What can hang from each mark
Q_541: Q_797
Q_46: Q_29 Q_95 Q_541
Q_95: Q_46 Q_326
Q_797: Q_29 Q_541
Q_29: Q_46 Q_326 Q_435
Q_435: Q_29 Q_717
Q_617: Q_435
Q_717: Q_435

Known rows, with every way that one mark hangs from another
Q_617{Q_435{Q_29{Q_46} Q_717}}: [-0.17 -0.25  1.00 -1.43  0.39 -1.69 -1.32  1.47  0.75 -3.75  1.53  2.45
  2.02 -1.01 -1.86 -0.26 -1.58 -1.18  2.56  1.59 -3.56  2.41  0.44 -0.54]
Q_541{Q_797{Q_29}}: [ 0.26 -1.87  0.88 -0.19  2.21  0.78  1.54  1.59 -0.68 -1.68  0.68 -0.88
  1.75 -1.00 -0.87  0.55 -2.00  0.06  4.74 -0.86 -3.77  2.34  0.79 -1.27]
Q_435{Q_29}: [-1.11 -1.06  1.15 -0.26  1.91 -1.09 -0.45  1.87 -0.22 -2.60  0.42  0.47
  1.78 -1.16 -1.24  0.09 -1.62 -1.27  1.19  0.43 -3.44  2.16  0.93 -0.06]
Q_717{Q_435{Q_29{Q_46{Q_541}}}}: [-2.62  0.28  1.05 -0.50  0.66 -2.05 -1.60  3.24 -0.40 -3.74  1.50  1.95
  2.89 -1.50 -1.10 -1.81 -2.04 -0.95  2.48  0.13 -4.07  3.66  0.86  1.74]
Q_717{Q_435{Q_29{Q_326}}}: [-1.14 -0.46  0.92 -0.09  1.48 -2.56 -0.93  3.34 -0.72 -2.41  1.05  0.22
  2.03 -1.96 -1.97 -2.77 -1.98 -1.27  0.65  0.08 -3.87  3.31  1.09  0.75]
Q_95{Q_46}: [-0.91 -0.88  0.70 -0.82  0.94 -0.39 -0.98  1.78  0.95 -2.78  1.44 -0.54
  1.97 -1.14 -0.51 -1.12 -2.13 -0.89  1.32  0.33 -3.22  2.21  0.57 -0.81]
Q_541{Q_797{Q_29{Q_46 Q_326}}}: [ 0.45 -1.66  0.56  0.11  0.71 -1.45  1.39  2.77 -0.47 -1.82  1.43  0.11
  1.69 -0.91 -1.24 -1.97 -2.13 -0.12  4.03 -0.30 -3.98  3.36  0.98 -1.30]
Q_95{Q_46{Q_541{Q_797}} Q_326}: [-0.51 -0.72  0.05 -0.37  1.64  1.45 -1.40  3.63  0.37 -2.77  1.24 -1.25
  2.40 -0.91  0.06 -1.50 -2.68 -0.74  3.86 -0.24 -3.36  4.04  1.08 -0.12]
Q_541{Q_797{Q_29{Q_46 Q_326 Q_435}}}: [ 1.01 -1.31  0.71 -0.27  1.23 -2.86  1.91  3.37 -0.58 -1.62  2.03  0.86
  1.75 -0.78 -1.48 -3.51 -1.71 -0.26  4.84  0.25 -4.00  4.12  0.96 -1.57]
Q_29{Q_46{Q_541} Q_326}: [-1.07  0.51  0.05  0.16  0.86 -1.72 -1.19  3.30  0.09 -2.22  1.34  1.31
  2.33 -0.09 -1.20 -3.40 -2.21 -1.06  1.43  0.18 -3.37  3.58  1.03  0.23]
Q_46{Q_95 Q_541}: [-1.13 -0.58  1.24 -0.92  3.00 -0.50 -1.55  1.91 -0.13 -2.90  0.50  0.51
  2.21 -0.26 -1.54 -0.27 -0.91 -1.12  2.28 -0.50 -2.61  2.97  0.28  0.73]
Q_797{Q_29{Q_46 Q_326 Q_435} Q_541}: [ 0.94 -1.06  1.18  0.05 -0.68 -3.33  0.59  2.78  0.21 -1.03  2.04  2.24
  1.61 -0.89 -1.22 -3.76 -1.41  0.00  3.11  1.25 -3.73  3.95  1.54 -1.99]
Q_541{Q_797{Q_29{Q_46 Q_435{Q_717}}}}: [ 1.17 -0.82  0.36 -1.39  1.63 -0.62  1.30  2.39 -0.15 -1.60  2.38  0.97
  2.15 -1.20 -2.04 -1.86 -1.64  0.02  7.13  0.00 -3.40  2.98  0.30 -1.34]
Q_29{Q_46{Q_95 Q_541} Q_326 Q_435}: [-0.39 -0.03  1.05 -1.02  2.00 -4.17 -1.16  3.74 -0.01 -2.78  1.91  2.20
  2.20 -0.03 -2.12 -4.33 -0.66 -1.42  2.34  0.55 -2.81  4.77  0.45  0.41]
Q_617{Q_435}: [ 0.09 -0.13  0.96 -0.93  1.34 -0.30 -0.72  0.50  0.76 -3.38  0.60  0.55
  1.64 -0.03 -0.83  0.20 -1.79 -0.77  1.55  0.59 -3.89  2.35  0.80 -1.10]
Q_95{Q_46{Q_29{Q_326}}}: [-1.10 -1.05  0.28 -0.04  1.66 -1.04 -2.82  3.88  0.32 -3.05  1.99  0.14
  1.87 -0.61 -0.36 -3.14 -2.16 -1.17  0.77  0.78 -2.86  3.57  1.21 -0.14]
Q_29{Q_46 Q_326 Q_435}: [ 0.20  0.33  0.29 -0.65  0.82 -3.49 -0.17  2.84  0.51 -2.08  2.04  1.44
  1.77 -0.37 -1.86 -4.58 -1.53 -1.01  1.71  0.82 -3.66  3.65  1.05 -0.91]
Q_717{Q_435{Q_29}}: [-1.59 -0.40  1.20 -0.62  1.44 -1.38 -0.97  2.18 -0.39 -3.09  0.90  0.36
  2.17 -1.96 -1.57 -0.83 -1.81 -0.94  1.46 -0.10 -3.97  2.56  0.87  0.85]
Q_29{Q_46}: [-0.76 -0.05  0.50 -0.71  0.43 -0.95 -0.69  1.09  1.07 -2.93  1.27  0.77
  1.89 -0.42 -1.10 -0.96 -1.87 -0.58  1.92  0.05 -3.62  2.15  0.85 -0.52]
Q_797{Q_29}: [-0.05 -0.84  1.11  0.20  1.87 -0.36  0.35  0.99 -0.20 -2.12  0.77  0.15
  1.65 -0.93 -1.15 -0.47 -1.60 -0.12  2.03 -0.57 -3.54  2.31  0.84 -1.31]
Q_797{Q_29{Q_46{Q_541}}}: [-1.00 -0.20  0.95  0.29  0.99 -1.11 -0.25  2.08 -0.21 -2.77  1.33  1.76
  2.34 -0.44 -0.69 -1.42 -1.80 -0.16  2.93 -0.27 -3.58  3.36  0.84 -0.41]
Q_617{Q_435{Q_717}}: [ 0.54  0.39  0.32 -1.46  1.69  0.68 -1.24  0.61  0.79 -2.72  1.04  0.61
  1.90 -0.54 -1.90 -0.17 -1.78 -0.78  2.94  0.52 -3.16  1.88  0.33 -1.02]
Q_541{Q_797}: [-0.21 -1.27  0.28 -0.90  2.06  1.31  0.49  1.60 -0.03 -1.88  0.51 -1.24
  1.85 -0.58 -0.90  0.64 -2.22 -0.58  4.51 -0.54 -3.64  1.91  0.78 -0.54]
Q_29{Q_435{Q_717}}: [ 0.47  0.56 -0.08 -1.49  2.76 -0.21 -0.60  1.78  0.31 -1.39  1.65  0.58
  2.08 -0.94 -2.55 -2.41 -1.37 -0.89  3.61  0.16 -2.81  2.21  0.41 -0.74]
Q_617{Q_435{Q_29 Q_717}}: [ 0.03 -0.42  0.96 -1.21  1.74 -0.58 -1.12  1.42  0.09 -3.06  0.90  1.32
  1.93 -1.18 -1.94  0.32 -1.53 -1.38  2.22  1.19 -3.34  2.13  0.43 -0.55]

Rows
[-1.08 -1.59  2.04 -1.17  1.05 -3.18 -0.99  1.73  0.40 -4.12  1.01  1.68
  1.77 -1.00 -1.81  0.16 -0.52 -1.40  1.47  0.61 -3.02  2.80  0.42  0.41]
Q_435{Q_29{Q_46{Q_95}}}
[ 0.27 -0.17  0.69 -0.86  0.20 -2.87 -1.20  2.62  0.36 -3.14  1.67  2.28
  1.90 -1.05 -2.36 -2.22 -1.68 -1.53  1.55  1.70 -3.50  3.07  0.60 -0.59]
Q_617{Q_435{Q_29{Q_46 Q_326} Q_717}}
[-0.05  1.29 -0.52 -0.87  1.66 -2.11 -1.30  4.08 -0.06 -1.35  2.34  2.10
  2.64 -0.48 -2.50 -5.33 -1.75 -1.21  3.45  0.62 -2.88  3.88  0.54  0.07]
Q_29{Q_46{Q_541} Q_326 Q_435{Q_717}}
[ 0.69 -1.27  1.53 -0.27  0.92 -1.05  0.67  1.60 -0.05 -1.05  1.24  1.34
  1.65 -1.04 -0.86 -1.25 -1.23  0.16  3.83  0.71 -3.58  3.00  1.30 -1.98]
Q_797{Q_29{Q_435} Q_541}
[ 0.05  0.57  1.07 -1.09  2.04 -2.61 -2.20  2.87  0.80 -3.79  1.67  1.95
  2.15 -0.09 -1.65 -3.47 -0.45 -0.97  2.52  0.26 -2.92  5.07  0.88  0.23]
Q_29{Q_46{Q_95{Q_326} Q_541} Q_435}
[-0.30  0.05  0.91 -0.45  2.88 -0.17 -2.51  2.29  0.36 -3.27  0.49  0.21
  2.02 -0.27 -1.58 -1.34 -0.94 -0.97  1.38 -0.65 -2.65  3.98  0.97  0.49]
Q_46{Q_95{Q_326} Q_541}
[ 0.79 -1.58  1.08 -0.66  2.63 -0.60  1.93  2.19 -0.86 -1.57  1.24 -0.19
  1.77 -0.88 -1.15 -0.93 -1.57 -0.11  5.46 -0.28 -3.91  3.13  0.81 -1.53]
Q_541{Q_797{Q_29{Q_435}}}
[ 0.35  0.00  0.74 -2.42  2.06 -2.32 -1.30  1.70  0.99 -2.79  2.27  1.74
  2.01 -0.80 -3.08 -2.28 -0.36 -0.99  3.91  0.40 -2.37  2.83 -0.18 -0.31]
Q_29{Q_46{Q_95} Q_435{Q_717}}
[-0.84 -0.94  1.80 -0.40  1.66 -2.07 -0.81  1.92 -0.13 -3.50  1.34  1.95
  2.18 -0.45 -1.34 -0.81 -0.76 -0.40  2.82 -0.40 -2.92  3.72  0.26  0.05]
Q_797{Q_29{Q_46{Q_95 Q_541}}}
[-1.84 -0.24  1.27 -0.84  0.27 -2.44 -1.06  2.19  0.20 -3.80  1.61  1.38
  2.29 -1.80 -1.43 -1.40 -1.85 -0.81  1.90  0.27 -4.18  2.85  0.94  0.87]
Q_717{Q_435{Q_29{Q_46}}}
[-2.27 -0.69  0.82 -0.84  0.92 -0.97 -0.55  3.74 -0.83 -3.35  1.38  0.92
  2.96 -1.55 -0.81 -0.78 -2.44 -0.86  5.14 -0.14 -4.25  3.68  0.75  1.73]
Q_717{Q_435{Q_29{Q_46{Q_541{Q_797}}}}}
[-0.47  1.29 -0.20 -1.43  1.80 -0.89 -1.29  2.81  0.30 -1.97  2.27  2.25
  2.76 -0.47 -2.08 -3.40 -1.66 -0.93  4.38  0.51 -2.90  3.22  0.34  0.11]
Q_29{Q_46{Q_541} Q_435{Q_717}}
[ 1.24 -1.50  0.72 -0.12  2.55 -1.84  2.06  3.40 -1.23 -0.92  1.36 -0.18
  1.63 -0.93 -1.55 -2.89 -1.69 -0.35  4.44 -0.06 -3.80  3.85  0.92 -1.60]
Q_541{Q_797{Q_29{Q_326 Q_435}}}
[-0.97 -0.79  0.70 -1.05  2.30 -1.32 -2.34  3.27  0.49 -3.48  2.44  0.95
  2.03 -0.45 -0.20 -2.83 -1.54 -1.02  2.46  1.22 -3.05  3.66  0.97 -0.29]
Q_95{Q_46{Q_29{Q_435}}}
[-0.13 -1.45  1.97 -0.70  1.20 -2.46 -0.30  0.89  0.43 -3.61  1.39  1.42
  1.64 -0.79 -1.73 -0.34 -0.57 -0.21  2.35 -0.39 -3.07  2.95  0.31 -0.79]
Q_797{Q_29{Q_46{Q_95}}}
[ 0.89 -0.07  0.47 -1.81  1.91 -3.48 -1.14  2.80  0.60 -2.19  2.40  1.65
  1.89 -0.90 -3.61 -4.31 -0.50 -1.28  3.09  0.50 -2.31  3.48  0.05 -0.34]
Q_29{Q_46{Q_95} Q_326 Q_435{Q_717}}
[ 0.36 -1.31  1.04  0.55 -1.26 -1.89  0.11  2.20  0.33 -1.28  1.44  1.56
  1.63 -0.99 -1.01 -2.27 -1.89  0.13  2.41  0.65 -3.65  3.15  1.56 -1.69]
Q_797{Q_29{Q_46 Q_326} Q_541}
[ 0.34  0.30 -0.53 -0.81  3.31 -0.86 -2.43  3.85 -0.28 -1.56  2.18  1.28
  2.00 -0.48 -2.47 -4.54 -1.40 -1.17  3.18  0.63 -2.49  3.48  0.98 -0.07]
Q_46{Q_29{Q_326 Q_435{Q_717}}}
[-0.91 -0.83  0.84  0.10  0.35 -3.43 -0.51  3.09 -0.01 -2.64  1.19  1.40
  1.77 -1.02 -1.67 -2.56 -1.82 -1.47  0.25  0.99 -3.62  3.08  1.11 -0.12]
Q_435{Q_29{Q_46 Q_326}}
[ 0.52 -1.08  0.61  0.21  3.01 -1.34  1.53  4.36 -1.79 -0.87  1.33  0.35
  2.22 -0.54 -1.22 -3.38 -1.87 -0.56  5.06 -0.17 -3.67  4.55  0.87 -0.75]
Q_46{Q_541{Q_797{Q_29{Q_326 Q_435}}}}
[-0.43 -1.02  1.43 -1.47  3.83 -1.76 -2.34  2.46  0.03 -3.67  1.52  1.45
  1.73  0.02 -1.63 -1.57 -0.21 -1.11  2.93  0.43 -2.59  3.72  0.74  0.41]
Q_46{Q_29{Q_435} Q_95}
[-0.03 -1.31  1.32 -0.03 -1.06 -0.73  0.01  0.98  0.72 -1.98  1.28  1.68
  1.74 -1.08 -0.56 -0.22 -1.70  0.44  3.39  0.50 -3.71  2.49  1.39 -1.65]
Q_797{Q_29{Q_46} Q_541}
[-1.58  0.22  0.30 -0.73  1.38 -0.84 -1.66  2.94 -0.18 -2.56  1.49  2.23
  2.75 -1.20 -1.89 -1.32 -1.81 -1.35  3.11  0.63 -2.87  2.67  0.48  0.90]
Q_435{Q_29{Q_46{Q_541}} Q_717}
[-1.41  0.06  0.09  0.18  2.22  0.82 -4.40  4.01  0.57 -3.94  1.70  0.54
  2.40 -0.31  0.32 -2.67 -2.21 -0.94  1.47  0.29 -2.84  4.57  1.63  0.58]
Q_95{Q_46{Q_29 Q_541} Q_326}
[-0.05 -1.35  0.66  0.30  1.80  0.90 -0.54  3.63 -0.30 -2.69  1.40 -0.92
  2.32 -1.21  0.16 -1.56 -2.45 -0.11  4.04 -0.52 -3.54  4.44  1.11 -0.87]
Q_95{Q_46{Q_541{Q_797{Q_29}}} Q_326}
[-0.21 -0.22 -0.06 -0.70  1.46 -1.96  0.48  4.46 -0.54 -1.66  1.83  1.00
  2.44 -0.05 -1.13 -3.90 -2.11 -1.01  5.04  0.51 -3.77  4.47  0.94 -0.01]
Q_29{Q_46{Q_541{Q_797}} Q_326 Q_435}
[ 0.01 -0.91  0.74 -0.82  3.22  1.03 -1.52  2.80 -0.10 -3.00  0.35 -0.87
  2.10 -0.35 -1.30 -0.29 -1.40 -0.84  4.31 -1.00 -2.93  4.00  0.93  0.53]
Q_46{Q_95{Q_326} Q_541{Q_797}}
[-0.21 -0.70  1.34 -0.31 -0.20 -3.87 -0.55  2.51  0.30 -3.85  1.19  2.21
  1.61 -0.56 -1.25 -1.87 -1.72 -1.49  0.30  1.81 -4.20  3.54  1.06 -0.67]
Q_617{Q_435{Q_29{Q_46 Q_326}}}
[-1.10 -0.47  1.66 -0.40  1.49 -2.55 -2.66  3.10  0.31 -4.37  0.98  1.88
  2.16 -0.79 -1.53 -1.41 -0.72 -1.43  1.10  0.36 -2.98  4.54  1.02  1.03]
Q_435{Q_29{Q_46{Q_95{Q_326} Q_541}}}
[-0.59 -0.67 -0.15 -0.33  3.75 -0.25 -1.18  5.37 -1.42 -1.73  1.55  0.74
  2.39  0.25 -0.80 -3.51 -2.03 -1.18  5.22  0.43 -3.25  4.81  1.42  0.72]
Q_46{Q_29{Q_326 Q_435} Q_541{Q_797}}
[-1.47 -1.54 -0.05 -0.08  2.36  0.55 -2.23  5.40 -0.75 -2.61  1.81 -0.26
  2.54 -0.42  0.22 -2.58 -2.77 -1.21  4.17  0.44 -3.05  4.36  1.08  0.76]
Q_95{Q_46{Q_29{Q_326} Q_541{Q_797}}}
[ 0.90  0.57 -0.38 -0.96  2.63 -1.42 -0.61  2.94 -0.05 -0.62  1.77  0.47
  1.98 -0.92 -2.92 -4.33 -1.54 -1.19  2.63  0.36 -2.75  2.84  0.54 -0.85]
Q_29{Q_326 Q_435{Q_717}}
[-0.68 -0.04  0.46 -1.68  4.75 -0.36 -3.50  3.56 -0.51 -2.86  1.96  2.11
  2.59 -0.16 -2.30 -2.32 -0.41 -1.32  4.74  0.26 -1.75  3.97  0.30  1.32]
Q_46{Q_29{Q_435{Q_717}} Q_95 Q_541}
[-0.17 -0.50  0.11 -0.26  2.18 -1.22 -1.02  3.14 -0.53 -1.27  1.00  0.45
  1.97 -1.63 -2.78 -2.30 -1.73 -1.61  1.24  0.44 -2.76  2.29  0.66 -0.09]
Q_435{Q_29{Q_326} Q_717}
[ 0.43 -0.37  1.15 -1.00  3.86 -1.45 -3.42  2.80  0.53 -3.97  1.47  1.11
  1.56  0.00 -1.66 -2.60 -0.26 -0.94  2.01  0.29 -2.57  4.70  1.43  0.15]
Q_46{Q_29{Q_435} Q_95{Q_326}}
[-0.06 -1.32  0.42  0.67  2.53  0.04  1.04  3.77 -1.63 -1.06  0.71 -0.40
  2.19 -0.64 -0.96 -1.77 -2.30 -0.42  4.36 -0.75 -3.68  3.74  0.99 -0.52]
Q_46{Q_541{Q_797{Q_29{Q_326}}}}
[-0.07 -1.05  1.82 -2.12  0.98 -2.66 -1.72  1.25  0.79 -4.54  1.48  2.63
  1.91 -1.13 -2.45  0.43 -0.53 -1.46  2.67  1.39 -2.87  2.83 -0.14 -0.11]
Q_617{Q_435{Q_29{Q_46{Q_95}} Q_717}}
[-1.59 -2.13  1.75 -1.23  1.84 -1.60 -0.38  3.34 -0.65 -3.68  0.85  1.29
  2.39 -0.78 -1.20  0.75 -1.19 -1.40  4.75  0.24 -3.10  3.60  0.29  1.28]
Q_435{Q_29{Q_46{Q_95 Q_541{Q_797}}}}
[-0.66 -0.68  1.66 -0.85  0.00 -2.63 -0.70  1.33  0.66 -4.46  1.09  2.30
  1.75 -0.50 -0.76  0.13 -1.48 -1.18  1.25  1.61 -4.18  2.91  0.88 -0.57]
Q_617{Q_435{Q_29{Q_46}}}
[-0.39 -0.33  0.16 -0.48  0.78 -2.35 -1.07  3.15  0.08 -1.94  1.68  1.62
  2.04 -1.55 -2.69 -2.89 -1.78 -1.51  1.43  0.83 -3.01  2.60  0.63 -0.05]
Q_435{Q_29{Q_46 Q_326} Q_717}
[-0.64 -1.10  1.33 -1.71  1.55 -2.18 -1.64  1.81  0.47 -3.41  1.48  1.80
  2.06 -1.58 -2.90 -0.22 -0.56 -1.42  2.63  0.51 -2.25  2.26 -0.09  0.45]
Q_435{Q_29{Q_46{Q_95}} Q_717}
